Known rows, with every step that occurs:
Z, Y, A, L, G: [-16   7  20  18   9 -38  -5  18   5  -2   2 -10  39   4   4  14   4  33
  12  -8  81  -7   5 -16  44  32  31 -14 -11  -5 -13 -34  -2 -12]
Q, Z, P, H, E: [-11 -28 -37  14 -11  -2 -16  25  17  33 -20  -5 -39   0  35 -11  -4  -8
 -22   8 -42   4  19  10  -7  -6   6  39 -10 -17 -18 -13  26   5]
P, H: [  1 -19   5   5  19 -25  -7  21   6 -23  -6  -5  10   4 -14 -13   7 -14
 -13  -2   7  -6   7  -9   8 -11  14   6  10  15 -25   7 -22 -19]
G, Y, Z: [  2  12  11  13   4   6  -8  -9 -12  -1  -4   4   4  -1 -20  15 -12  -6
  -2  15 -32  10  -8 -17 -20  -8 -12   1  19  -9  26  33 -22  -6]
L, G, Y, A, Q: [ -3  36  -2   9  17  41  -3   4 -11   3 -25 -16   5   4   1   7 -16   7
  11 -13  14   9   8 -41  26  16  21  21  19 -17 -33   1  11   8]
Q, Z, Y, G, L: [ -2  16   0   0  -4 -18 -47  19  -4  -7  34  23  32 -49  12  17  15   6
   7  17  32 -15  -6   2  46   0  12 -18 -15   1  14 -30 -19   2]
Y, Z: [  4   4  21   0 -13 -21  -7 -15   9  -9  -2   4  14  -1  -6   7   3   7
   1   8   5   9 -21  -7 -17  -4  -9 -23  14  -2  15  10 -26  -8]
Y, Z, Q: [  9   7  18  13 -11 -14  13 -20  -7   0   2  -3  -2  -7 -10   4  22   4
  -4   6  35  21 -15  16 -21  -7 -14  -8   9  12  27   2 -27 -18]
H, P, Z: [ 19 -14  19  -4  33 -33  21 -21  17  -1 -10 -33 -11  22  -6  -5   7  -8
  -6 -11  37 -12  16  25  18 -19  18  21  19  -9   2   1 -16 -12]
Q, Z: [ -4  13  -9   6 -11 -26 -10   2  -2   6 -10 -15  -8   3  17  -7  14  17
   2   3   3  15  14   7  16 -12   8  15   8  -1 -11   2  -5 -16]
H, L, G: [ -5  10   6 -13   1 -24  15  15  -2 -24  13   5  32  27   2  -1   0   0
  -1 -15  27  -7   3  -7  -7  -5  -2 -38   2   6 -26 -14  14 -11]
H, L, G, Y, Z, P: [ -7   7  -6  10  -1  28   9  16   6  16   8  31   9  21  -5  24 -29  -6
   4  15 -49   4  -5 -16 -41  17 -23 -31   4 -17  31  -5  25  13]
G, L, Z, P: [ -8   9 -18 -20  15 -19  -6  -4  33  -6  -4  36   5  -4 -10  -2   5   7
  17 -38 -16  10   5  17  15  48  -4 -68  24  -6   8 -29   9   2]
A, Q, Z, P, H, L: [  8 -18 -25   3 -13  56 -25  47  10  27 -34  23 -45 -15  26   3   0 -15
   8  29 -34   2   7  -9  -7   0  -3  49  -8  12 -14 -15  20   8]
L, Z, Q: [  2  -3   3  -4  11 -20  41  -8 -20  -5 -10  -2  -5  -2 -17 -10  45  14
  -5 -24  32  33  11  29  16   2 -11 -21  13  26  -2 -14 -13 -35]
Z, P, H, L, A, Y: [ -2 -17 -15  -5 -21  43 -13  33  -1 -19  26  16  -9   6 -11 -24 -18 -16
  15  10 -49 -25 -16 -15 -28   0 -20  -6 -43  37  16 -23  14  18]
Z, P, H: [ -6 -30  -9  11  11 -14  -2  27  27  -3  -8   2  -7   7   1  -7   1 -13
 -11  -2 -19   1   4   1  -3  16  12   2  13   7   1  -4  -4  -8]
A, Q, Z: [  4  19  -8   3 -22  16 -22  -5  -8  21 -40 -14 -26 -14  23   4   6  19
  15   8   8  15   4  -1  20 -12  10  41   6  -3 -14  13  -4  -5]
Z, P, H, L, A, Q: [  1 -16 -12  -5 -18  72 -26  41   1   1 -22  19 -34 -15  11   5 -27 -16
  22  16 -24 -22  -7  -5 -19   9  -8  -1 -43  31   3  -2  12   9]
Y, Z, P: [  0  -4   6   6 -19  -8  -4  -8  30  13  -4   9   0   3   5  12  -4   8
   7   6 -18  17 -20   0 -27  22 -12 -24  15 -11  41   3  -8   3]
Q, Z, Y, A: [  6   5   1  17  -7   7  -9  37 -10  12   6   2  13 -21  12  -7  31  31
   2  16  52  21   8 -18  55  13  15  36  -1  -2 -13 -36 -15 -19]
Y, Z, P, H, L, G: [  0 -29   6   5   1   4  -2  34  34   3   7  38  11  17  -4   8 -15 -16
  -1  19 -24  -9 -13 -16 -39  12  -9 -36  -9  -2  -5 -32  14   7]
E, H: [  3  -4   3 -10  -5 -42   7 -23   0 -16   8 -22   9  -6   0   2  26  13
 -14 -14  23  -8  -8  15  -3   5   4  22  17  -9 -13  38   8 -11]
G, L, A, Y, H, P: [ 16  42   2 -26   7 -12 -22 -69  -1 -12  36  17  -4  16 -26 -25 -63  -7
  35  -5   4 -30 -17  -5 -13 -13   4 -60 -10 -17  -6 -41  -4  39]
Y, A, L, H, P: [ 15  14  13  12  15 -54  12 -67   7   3 -28 -18   6  10  -9  -1  14  11
   1  -9  25  14  11   6  23  -4  18  24   7 -13 -11  38 -18   4]
L, G, Y, Z, Q: [ -6  18   8  29  10  -2  19 -18 -22  16   6 -11   5  15 -22  15  -5   3
  -3   5   9  19   3   7 -21  -6  -6 -16  -1  -6  21   8  -5  -9]
L, A, Q, Z, Y: [ -4   9  -3  15 -41  48 -39  19 -26  31 -24  -8 -22 -36  17  10  -4  35
  31  31  33   1  -6  10  49  -4   5  24 -56  15  11   0 -15  -3]
H, P: [ 25   5  12  -5  22 -49  19 -42   0 -11 -18  -9  -4  13 -15  -5   3  -9
  -1  -6  25   5   6   3   8 -21   4  -4  20  -2  -5  -1 -15 -19]
Y, G, L, Z, P: [ -9   6  -6 -30  16 -20 -15  -2  27 -18  16  36  18 -28   4  12  15  -4
  12 -25 -27  -2  -2   9  10  36  -4 -84  18   2  17 -33   1  11]
A, L, G, Y, Z: [-22  18  14  24  10 -33 -21 -25  -4  11 -15  -7  13  18 -11  34 -32   9
  16   7 -21 -12   5  -7 -22   4   7 -25  -4 -18  20  26  -2   1]
A, Y, G: [ -1   7  17 -16 -19 -16  -3 -10 -10 -37  38 -14  33 -10  -4  -9  18  -4
  -2  -5  -9 -12 -26 -26  -2 -23  -5  -4   8  17  18  -2 -20  11]
L, A, Y, H, P: [ 13  18  12 -20  -7  -1  14 -59 -13   2  24  -4 -11  28 -16 -27 -47   1
  20  10  -1 -12 -13  -8 -20 -30  -3 -32 -13  -8   0 -26  -9  26]
H, L, A, Y, Z, Q: [ 14  20  13  -2 -48  45   1 -18 -37 -17  36  12  -5  -9 -23 -12  -2   4
  20  16   5  -8 -35   3 -43 -23 -44 -17 -47  42  42 -17  -9   3]
L, G, Y, A: [ -9  33  -3  13  28   4  10  10 -10 -12   4 -18  24  22  -7  -4 -10   5
   1 -16  11  10  19 -34  18  17  20  -4  22 -17 -30  -5   7  -4]

Rows:
[ -8  19  12   2   9 -33 -14  -6   4 -21 -16 -18  14   1  13   4   7  13
  13 -15  40  -4  11 -14  11  19  24   3  15   6 -12  -1  -9 -15] -> Y, A, L
[  5  -5   9 -31   9  -3  28  18 -11 -26  -3  29  15   0 -13  -7  28  -2
   0 -15  -1  16   5   0   4  -1 -24 -34  13  22 -19 -16   3 -26] -> H, L, Z
[ -6 -22 -13   0  -4  29 -15  49   4 -15   6  19 -13   1   6  -4 -19 -20
  12  13 -27 -19   4   4 -23   9  -9 -24 -40  33   8 -14  11  -2] -> Z, P, H, L, A
[-10  -2   8   1  11 -42  23 -23 -21   1 -25  -8 -13   0 -11   7  35  18
   8 -26  35  18  19  41   6   6  -3 -27  -1  31  13   0  -8 -38] -> A, L, Z, Q
[ -9   9  -1 -27 -26   4  17 -29  -2   0  34  -8  10  25  17 -29 -27  -5
 -19  -9  -6  -1 -22 -17 -27 -23  -5   2  21 -30 -21 -10  15  30] -> A, Y, H, E
[-11  14  15 -15 -34   5 -22 -14 -25 -35  43 -20  22 -18  -2  -8  -3   6
  17  -1 -17 -28 -24 -17  -4 -22  -7 -32 -37  31  29  -4 -21  20] -> L, A, Y, G
[  4 -10  11  12  24  22  -3  34  -9 -11   6  31  16  13 -29   8 -24 -28
  -6  28 -37 -15  -1 -32 -32 -16 -12 -13  -6   0 -18   1   3  -3] -> P, H, L, G, Y, Z
[  1  18   6 -39   2 -15 -19 -22   1 -44  39  27  37 -26 -25 -12  17  -2
  15 -30 -19 -16 -20 -19  15   0 -12 -59  13  12   0 -34 -12  15] -> A, Y, G, L, Z
[ -8  33 -33  23   0  59 -14  14   2  51 -36 -11 -32   4  31  11 -17  22
  20   6 -26  25  21 -25  23  33  19  43   9 -30 -13 -21  36  24] -> L, G, Y, A, Q, Z, P
[  3 -32  -7   3 -32  21 -13  -4  25  13  10   9 -12  -1  -2 -17 -16 -13
 -19  11 -58  -9 -34 -24 -42  -7 -22  19  -3 -17  12 -11  11  31] -> A, Y, Z, P, H, E
[-10  22 -18 -10 -12 -31 -21 -43  15 -10   8  -3  28  -5   6 -10  -7  -1
 -22 -42   1   1  -7  25  15  -3   1  -9   3 -30 -20  50   4  27] -> G, L, H, E
[ 11   8   4  10   4   9  25 -19 -32   5  24   6  -1  -1 -24  21   8  -3
 -15  14   8  -6 -10  14 -46  -6 -27  17  -7  -7   9  22  31  -5] -> E, H, L, G, Y, Z, Q
[ -2 -25  -6  27  16  26 -11  21  13  17 -10  20 -17  -2 -20  12 -19 -23
  -8  26 -71   5  -3 -18 -31  10  -7  12  11  -9  34  16 -11   3] -> G, Y, Z, P, H
[  0 -11   3  -7   3  17 -16  40 -17 -34   9  12   3  -3 -10 -12 -12 -20
   9  11  -5 -27   3  -4 -10 -16  -5 -20 -42  40 -20  -3 -10 -16] -> P, H, L, A
[-11  21  -5 -18 -14 -28 -30 -36  10 -22  29  -1  41 -26  21   4   4 -15
 -24 -27  -7 -11 -16  16  11 -14   2 -25  -6 -23  -7  44  -4  35] -> Y, G, L, H, E
[-20   5   7  13 -12 -56  -7 -37   6   0 -15 -26  22  13   2   7   9  21
  -4 -17   2  10   2  29  10  -2  12   5  -2   2  11  73 -20   3] -> A, L, H
[ 13   7  17   2  -9  47  -3  27  -5   3 -17   3  13 -33   3   4  18  18
   8   7  75  13 -18 -33  57  22  15  37   9   3 -13 -15 -17  -8] -> Z, Y, A, Q
[  9 -31   8 -24  26   2  21  42  -8 -31  -7  39   8  -3 -26 -15  27 -20
  -8  -2 -13   3  10  -8   3  -9 -14 -20   6  32 -41 -18  -5 -30] -> P, H, L, Z
[ -5  -9   7  11  11  -8  25  12   2   0   8 -46  -8  13   6  -3  27   2
 -16 -20  64   1  15  45  10  -2  14  27  13  18  20   5 -16 -21] -> P, Z, Q
[ 15 -33  23  18  15 -23  36 -18  16  27   4 -24  17   9 -17  -3  26  12
 -26  -1  53   6   3  42  58 -17  14  46  -4 -14  22  35 -33   3] -> L, H, P, Z, Y
[ 21 -12  14   9  33 -29  42 -28  -1   9  -6 -42 -27  17  -8  -6  24 -10
 -14 -13  67   0  20  50  14 -22  12  30  12   8  17  -9 -17 -19] -> H, P, Z, Q
[ -9  19  -6  -1  19   2  16  19 -23 -18  12   3  25  27 -12   7 -18 -12
  -3  -3 -11  -1  14 -17  -8  -7  -5 -15   7   2 -14   6  19  -9] -> H, L, G, Y
[-11 -49 -18 -10  11  -3  18  20  19  16 -23  16 -21  -3   7 -13  10 -13
 -25 -19 -44  10  13   8   1  14  -7 -13   2  -8 -23 -18  22  -5] -> L, Z, P, H, E
[ -9 -13  -2 -37   5  22  45  20  17  12  14  49   0  21  14  -4  -9  -1
   3  -2 -23  23   5   5 -26  23 -20 -60  27  -7  -9 -42  23   6] -> Y, H, L, Z, P
[ 11  20   1  24  33 -30  11 -60 -16  11 -30 -19  -1   9 -23   7   0   1
  -3  -1 -15  16  26  -2  20  -8  13  46  11 -17   3  58 -14   8] -> G, Y, A, L, H, P
[ -7   7   9   7 -44  49 -47  23 -31  21  -4  -6 -12 -61  31  26   3  24
  28  42  22 -13 -13   1  44 -16   6   8 -66  23  23  -3 -21   6] -> L, A, Q, Z, Y, G
[  1  24  -3   8  25  18   4  11 -17 -18  -2 -12  11   1  -7  -5   2  -4
  -4  -7   0  13  15 -34  16  12  10  24  29  -3 -10  11  -8 -12] -> G, Y, A
[ -3  -6 -21  13  39  43  11  62   5  -5   7  21   8  20  -4  -4 -17 -24
  -7   5 -33  -4  24 -41  -8  27   7  10   5  -3 -29 -33  32   7] -> Z, P, H, L, G, Y, A
[-12   1  -6  -1 -25 -24  10 -30   1   5  -3 -25  18   7  15 -12  11   5
 -34 -24  -5  22  -6  22   9 -21  -4  20  -1 -21 -14  67   0  12] -> L, H, E
[ -6 -28 -16  21   5  31 -11  13   9  28 -14  14 -26  -6   0   9 -31 -33
 -26  23 -78   0  -4 -17 -39   0 -14  24   1 -26  19  21  12  13] -> G, Y, Z, P, H, E
[ -1  14  13 -29 -34  29 -15   8 -32 -48  52   3  26 -17   1  -6  -2  -9
  19   9 -21 -34 -26 -23 -21 -28 -24 -30 -42  42  23 -15  -5  17] -> H, L, A, Y, G
[-10 -35 -20   3  -1  -7  -1  20  25   9 -11  -4 -15   3  21  -8  -9 -20
 -28  -9 -26  -4   3   2 -13   4   5  13   4 -13  -9  -1  20   2] -> Z, P, H, E
[ 26 -24  14  -9  27 -48  26 -40  16   3  -2 -41 -19   7  -7   2  22  -1
 -20  -9  43 -29   8  41   7 -10  16  53  18 -24  -4  28   9  -4] -> E, H, P, Z
[ -9 -10 -27  19 -26  52 -48  26   5  39 -42  -4 -59 -20  28   0 -22  11
  29  26 -35  -5  11  10   9   7  12  27 -49  13   0  -2   4  13] -> L, A, Q, Z, P, H
[  8 -21   6  -8  15  -3   1  41  -4 -37   6  18  12   2 -12 -11   7 -28
 -12   7   3 -13   4 -15  -9 -18  -3   6   3  26 -30  -3  -7 -22] -> P, H, L
[  5   7   7  -3   1   4   8 -12 -14  -5  20  14  16   4 -19  22  -8  -2
  -8  17 -21 -18 -12  -8 -40  -2 -21   7  -1 -23  -5  32  32   5] -> E, H, L, G, Y, Z
[ 30 -22  11   3  29 -38  45 -48  -3  11   4 -50 -35   1 -10   0  39   0
 -24 -13  71 -16  13  64   2 -14  12  62  11  -4   7  17   9 -15] -> E, H, P, Z, Q
[ 29  -7  10 -12  17 -59  23 -61  -2  -7  -9 -19 -11  -3 -16   0  19   1
 -12  -7  28  -9  -2  17  -2 -13   3  27  19 -18 -15  24   9 -13] -> E, H, P
[ -4  15 -27  -4 -46  71 -34  19  -8  29 -28  10 -49 -19  41  13 -15  15
  38  22 -27   2   5  10  -9   8 -15   9 -47  17  17  -8  27  15] -> H, L, A, Q, Z, P
[-11   3 -25  11 -18 -16  -9   7  17  28 -12  -8 -20   8  30   1   6  18
   5   0 -21  24  16  14   3  13   4  12   8  -6  17 -10  12  -2] -> Q, Z, P
[ -9 -16  -7 -12   4 -13  27   4  18   8 -13  13  -4   6   0  -2  22  15
   3 -25 -22  27   8  14  10  31  -8 -39  21   4  11 -15   6 -12] -> L, Z, P
[-14  17   1  -4  21   7  16  -2 -14   6  16  -2   6  24  -1   0 -37 -11
  -9   9 -14  11  13 -13 -17  -6   8 -10  36 -22  -3  18  -8   5] -> G, Y, H
[-17 -30  16 -11  -2  15  24  28  17  28  32 -16  12  10  36  -1 -18   0
 -34   8  60 -15  -1  21  17  -3  17  16   6 -37  -6 -10   1  14] -> P, Z, Y, H, E
[  5  20 -24   8 -23  50 -20  11  17  35 -38  -6 -38 -17  44   0   8  23
  22   6   2  27   6 -16  21  31  13  50  15 -13  -9 -25  16  13] -> Y, A, Q, Z, P
